Each row was made from one small tree. The marks that hang from a mark follow it in brackets, in alphabetical order. Every link used is in the known rows. Write each row's tree.
Known rows
lilo(binu mikasug vivin(kimum)): -2.21, -0.83, +0.59, +0.00, +2.57, -0.84, -2.97, +0.90, +2.16, +0.48, +0.55, +0.99, -1.84, -0.08, -0.26, -0.68, -0.15, +1.31, -0.37, -3.79
mikasug(kimum(lilo)): +0.25, +3.50, -0.38, +2.80, +0.10, +2.00, -1.46, +0.89, +0.18, +0.76, +1.02, -1.08, +0.50, +0.58, -0.29, +2.43, -1.54, +1.19, +0.43, +1.67
binu(lilo vivin(kimum)): +6.35, +0.62, -0.03, +2.63, -2.56, +0.68, -2.95, +1.62, -0.24, +1.85, +0.79, +0.64, +0.55, +1.30, -0.25, +2.63, -0.33, +1.23, -1.09, +4.17
kimum(lilo(vivin)): -1.57, +1.11, +0.36, -2.76, +0.44, +3.36, -1.73, +0.81, +0.48, +1.36, +0.57, +0.84, -1.19, -0.05, +1.38, +2.48, -1.54, +2.34, -0.47, -0.53
binu(lilo(mikasug vivin)): +0.14, +0.00, +2.32, +2.12, -0.25, +2.62, -3.41, +0.26, +0.43, +2.13, +0.36, +0.55, -1.40, -0.64, +1.98, -1.56, -1.08, +2.89, +0.92, -1.41
bedaf(binu): -2.50, +3.78, +0.34, +7.39, -1.56, +1.52, -3.62, -0.57, +0.54, +0.20, +3.85, +0.20, -2.87, +2.14, -1.34, +1.03, -0.92, +0.84, +0.08, -1.02
vivin(kimum): +0.26, +1.75, -0.61, +2.57, -0.25, -0.08, -2.45, +1.32, +2.40, +0.07, +2.03, +0.11, -1.37, +1.73, -0.71, +3.03, -0.45, +0.87, -0.74, +0.50
bedaf(binu(vivin) lilo): +1.55, +4.45, -0.12, +6.47, -3.73, +3.63, -3.78, -0.15, -1.41, +1.26, +3.30, +0.44, -2.42, +3.76, -0.62, +2.22, -1.16, +1.91, -1.85, +2.13
bedaf(binu(lilo(vivin))): +0.13, +0.51, +0.47, +3.39, -1.76, +1.75, -3.87, -0.22, -1.64, +1.50, +1.62, +0.67, -3.16, +1.15, -0.08, -0.46, -1.19, +2.43, +1.59, +0.49
bedaf(lilo(binu)): +0.15, +2.03, +0.78, +3.83, -0.21, +3.00, -2.98, +0.46, +1.19, -1.76, +2.44, -0.42, -4.03, +3.91, +0.68, +0.74, -0.96, +2.20, +0.32, +0.65
vivin(binu): +0.50, +1.94, +0.12, +0.30, -0.60, +0.42, -2.01, +0.47, +2.90, -1.48, +3.48, +0.45, -1.22, +0.95, -0.33, +0.90, -0.89, +0.72, -0.22, -1.77
mikasug(vivin(kimum)): +0.40, +1.17, -2.91, +0.29, -0.07, -0.42, -1.36, +1.61, +2.81, -0.22, +1.62, -1.00, -0.09, +1.15, -1.10, +3.60, -0.73, +0.40, -0.42, +1.42
bedaf(binu(lilo)): +1.21, +2.60, +1.07, +7.93, -2.13, +1.94, -4.14, -0.30, -1.33, +0.52, +3.03, +0.01, -2.63, +2.30, -0.58, -0.10, -1.01, +1.36, +1.34, +1.71
bedaf(binu lilo(vivin)): -1.80, +2.35, -0.67, +2.28, -1.44, +3.03, -3.54, -0.17, -1.03, +0.74, +2.21, +0.42, -4.77, +3.31, +0.29, +0.85, -1.54, +3.30, -0.04, -0.14
mikasug(kimum): -0.44, +2.79, -0.80, +5.64, -1.03, +0.53, -1.99, +0.52, +1.86, +0.22, +1.81, -1.57, -0.69, +0.65, -0.92, +1.21, -1.16, +1.50, +1.09, -0.07
vivin(binu(lilo(mikasug))): +2.97, +1.31, +2.35, +2.36, -0.05, +1.03, -3.12, +0.37, +1.13, -0.28, +2.52, +0.68, -0.10, +0.33, +0.89, -2.03, -0.90, +1.03, +0.47, -0.90
lilo(mikasug(kimum vivin(binu))): +0.26, +2.17, -2.12, +0.75, +0.65, -1.37, -1.01, +0.62, +2.88, -0.59, +2.15, -1.65, +2.20, -1.15, -1.40, -1.10, -1.32, +0.05, +0.72, -1.99
vivin(binu(lilo) kimum): +5.56, +0.00, -0.61, -0.80, -0.12, -1.35, -2.42, +1.73, +0.89, -1.04, +1.98, +0.71, -0.46, +1.63, -0.41, +1.01, -0.49, +0.65, +0.21, +2.43

Which tree is each row?
+4.19, +0.22, -1.30, -1.40, -1.03, +0.36, -1.48, +1.01, +1.56, -1.31, +2.26, -0.64, +0.35, +0.67, -0.03, +0.54, -1.30, +0.80, +1.38, +2.17  mikasug(vivin(binu(lilo)))
+2.01, +2.28, +1.39, +7.34, -0.46, +1.13, -3.15, +0.39, +0.17, +1.43, +0.79, -1.45, +0.33, +0.13, +0.30, -1.83, -1.09, +1.81, +1.77, +0.64  binu(lilo(mikasug(kimum)))
+2.87, -1.46, -0.51, -1.25, -0.31, +0.21, -2.73, +1.65, +0.23, +1.33, -0.20, +0.60, -1.78, +0.73, +0.70, +1.35, -0.74, +2.63, +0.68, +1.82  binu(lilo(vivin(kimum)))
+2.10, +3.70, -0.90, +2.87, -1.24, +1.36, -2.94, +1.00, -2.12, +2.10, +2.01, +1.66, +0.75, +1.72, -1.99, +4.21, -0.69, -0.29, -2.80, +2.81  bedaf(binu(vivin(kimum(lilo))))
+5.72, -0.69, -2.80, -3.11, -0.07, -1.89, -1.39, +1.93, +1.44, -1.34, +1.61, -0.26, +0.93, +1.12, -0.89, +1.45, -0.78, +0.16, +0.64, +3.33  mikasug(vivin(binu(lilo) kimum))
-0.20, +1.36, +0.43, +5.86, -0.45, +0.43, -3.88, -0.41, -2.06, +2.61, +0.55, -0.36, -1.13, -0.45, -0.74, -3.09, -1.30, +2.22, +2.11, -0.87  bedaf(binu(lilo(mikasug(kimum) vivin)))
-0.60, +2.02, -0.64, -0.29, +0.57, +0.12, -1.52, +0.41, +3.49, -0.86, +2.98, -0.32, +0.98, -0.53, -0.35, -0.26, -1.08, +0.08, -0.41, -2.72  lilo(mikasug(vivin(binu)))
-3.12, +0.63, +2.34, -0.79, +2.78, +2.79, -2.58, +0.30, +0.53, +0.90, +0.40, +1.21, -1.04, -0.71, +1.31, -0.55, -1.07, +1.46, -0.23, -3.35  kimum(lilo(binu mikasug vivin))
-1.75, +1.71, -1.11, +4.81, +1.41, -0.32, -1.74, +0.24, +2.50, -0.47, +1.25, -2.25, +0.73, -0.56, -1.53, -1.39, -0.93, +0.10, +1.58, -2.04  lilo(binu mikasug(kimum vivin))
-2.84, +1.82, +1.95, -1.33, +1.57, +3.70, -2.36, +0.48, +0.54, +2.20, +0.45, +1.13, -0.24, -0.95, +1.90, +0.63, -1.43, +2.03, -0.97, -2.58  kimum(lilo(mikasug vivin))
-1.54, +2.88, -1.42, +4.45, +0.20, +0.40, -1.58, +0.40, +2.51, +0.85, +1.25, -2.35, +1.46, -0.86, -0.97, -0.17, -1.33, +0.73, +0.94, -1.06  lilo(mikasug(kimum vivin))
+0.86, -0.98, -1.87, -5.72, +0.80, -2.03, -1.66, +1.52, +2.41, -0.46, +1.57, +1.44, -1.14, +0.22, -0.62, +1.49, -0.68, +1.29, -0.72, -1.78  lilo(vivin(binu kimum))
+4.54, +2.30, +1.29, +6.87, -2.35, +1.48, -3.03, +0.43, -0.55, +2.93, +0.41, -0.76, +2.15, -0.65, -0.16, -0.99, -0.94, +1.63, +0.24, +1.59  binu(lilo(mikasug(kimum)) vivin)
+1.54, -0.85, +0.95, +0.43, +0.75, +0.33, -3.34, +1.25, +0.33, +2.17, -0.36, +0.83, -0.87, -0.20, +1.15, -0.38, -0.60, +2.34, +0.21, -0.07  binu(lilo(mikasug vivin(kimum)))
+1.34, +2.29, +0.57, -2.54, +2.66, -0.05, -1.98, +1.52, +1.11, -0.04, +1.92, +1.54, +1.59, +0.36, -0.04, +1.57, -0.70, -0.44, -2.08, -0.69  vivin(binu kimum(lilo(mikasug)))
+1.35, +1.51, -3.61, -0.79, -0.43, -1.46, -0.35, +0.94, +2.83, -1.44, +2.23, -1.83, +1.36, -0.21, -1.85, +0.87, -1.41, +0.25, +1.23, -0.02  mikasug(kimum vivin(binu))
+3.25, +2.41, -0.45, -0.41, -0.83, +1.81, -1.86, +1.77, -0.13, +1.98, +0.84, +1.24, +1.71, +0.97, -0.41, +5.10, -0.67, +0.38, -2.90, +3.09  binu(vivin(kimum(lilo)))
+0.49, +2.38, +0.99, +6.70, -0.59, +0.50, -2.74, +0.08, +1.29, +1.15, +1.27, -0.62, +1.16, -0.64, -1.40, -1.21, -0.47, +0.48, -0.34, -2.09  lilo(binu(vivin) mikasug(kimum))
-1.92, +0.03, +0.77, -2.36, +1.66, +2.70, -1.95, +0.69, +0.40, +0.05, +0.55, +0.99, -1.84, +0.06, +0.83, +1.27, -1.17, +1.69, +0.29, -1.28  kimum(lilo(binu vivin))
+0.34, +2.81, +2.88, +2.97, +0.55, +3.54, -2.74, +0.33, +0.03, +1.43, +1.38, +1.21, +1.32, -0.10, +0.29, +0.78, -0.69, +0.09, -2.02, -1.07  kimum(lilo(binu(vivin) mikasug))
-0.15, +2.24, +0.02, +3.03, +1.47, +1.33, -1.68, +0.79, +0.14, -0.60, +1.00, -0.99, -0.21, +0.90, -0.85, +1.00, -1.17, +0.53, +1.19, +0.80  mikasug(kimum(lilo(binu)))
+1.96, +3.07, +0.97, +1.00, +0.33, +1.97, -2.49, +1.49, +0.03, +2.80, +0.71, +1.46, +2.54, +0.10, +0.02, +3.17, -0.59, +0.09, -3.47, +1.08  binu(vivin(kimum(lilo(mikasug))))
-1.07, +0.68, -0.52, -1.67, +1.11, -1.20, -1.74, +0.37, +2.11, +0.63, +1.21, +0.01, +0.28, -1.74, -0.32, -2.02, -1.24, +1.75, +0.60, -4.48  lilo(mikasug(kimum) vivin(binu))
+4.40, +0.54, +0.93, +0.73, +0.93, -1.06, -3.00, +1.36, +0.99, -0.22, +1.87, +0.95, +0.41, +0.69, +0.01, -0.89, -0.38, +0.51, -0.28, +0.48  vivin(binu(lilo(mikasug)) kimum)
+0.77, +4.26, +0.59, +4.33, -0.14, +1.63, -3.48, +0.62, -1.97, +2.96, +1.80, +1.89, +1.66, +0.86, -1.51, +2.34, -0.54, -0.57, -3.34, +0.91  bedaf(binu(vivin(kimum(lilo(mikasug)))))
+1.02, +0.06, +0.78, +2.85, -0.06, +0.93, -2.88, +0.44, -0.14, +2.37, -0.60, -0.76, -0.20, -1.20, +0.93, -2.15, -1.31, +2.95, +1.99, -0.70  binu(lilo(mikasug(kimum) vivin))
+2.27, +1.66, -2.39, -2.92, +1.34, -0.42, -1.61, +1.68, +2.09, -1.19, +2.04, -0.36, +0.12, +2.31, -0.12, +1.25, -0.99, +0.78, -1.46, +1.01  bedaf(lilo(mikasug(vivin(binu kimum))))
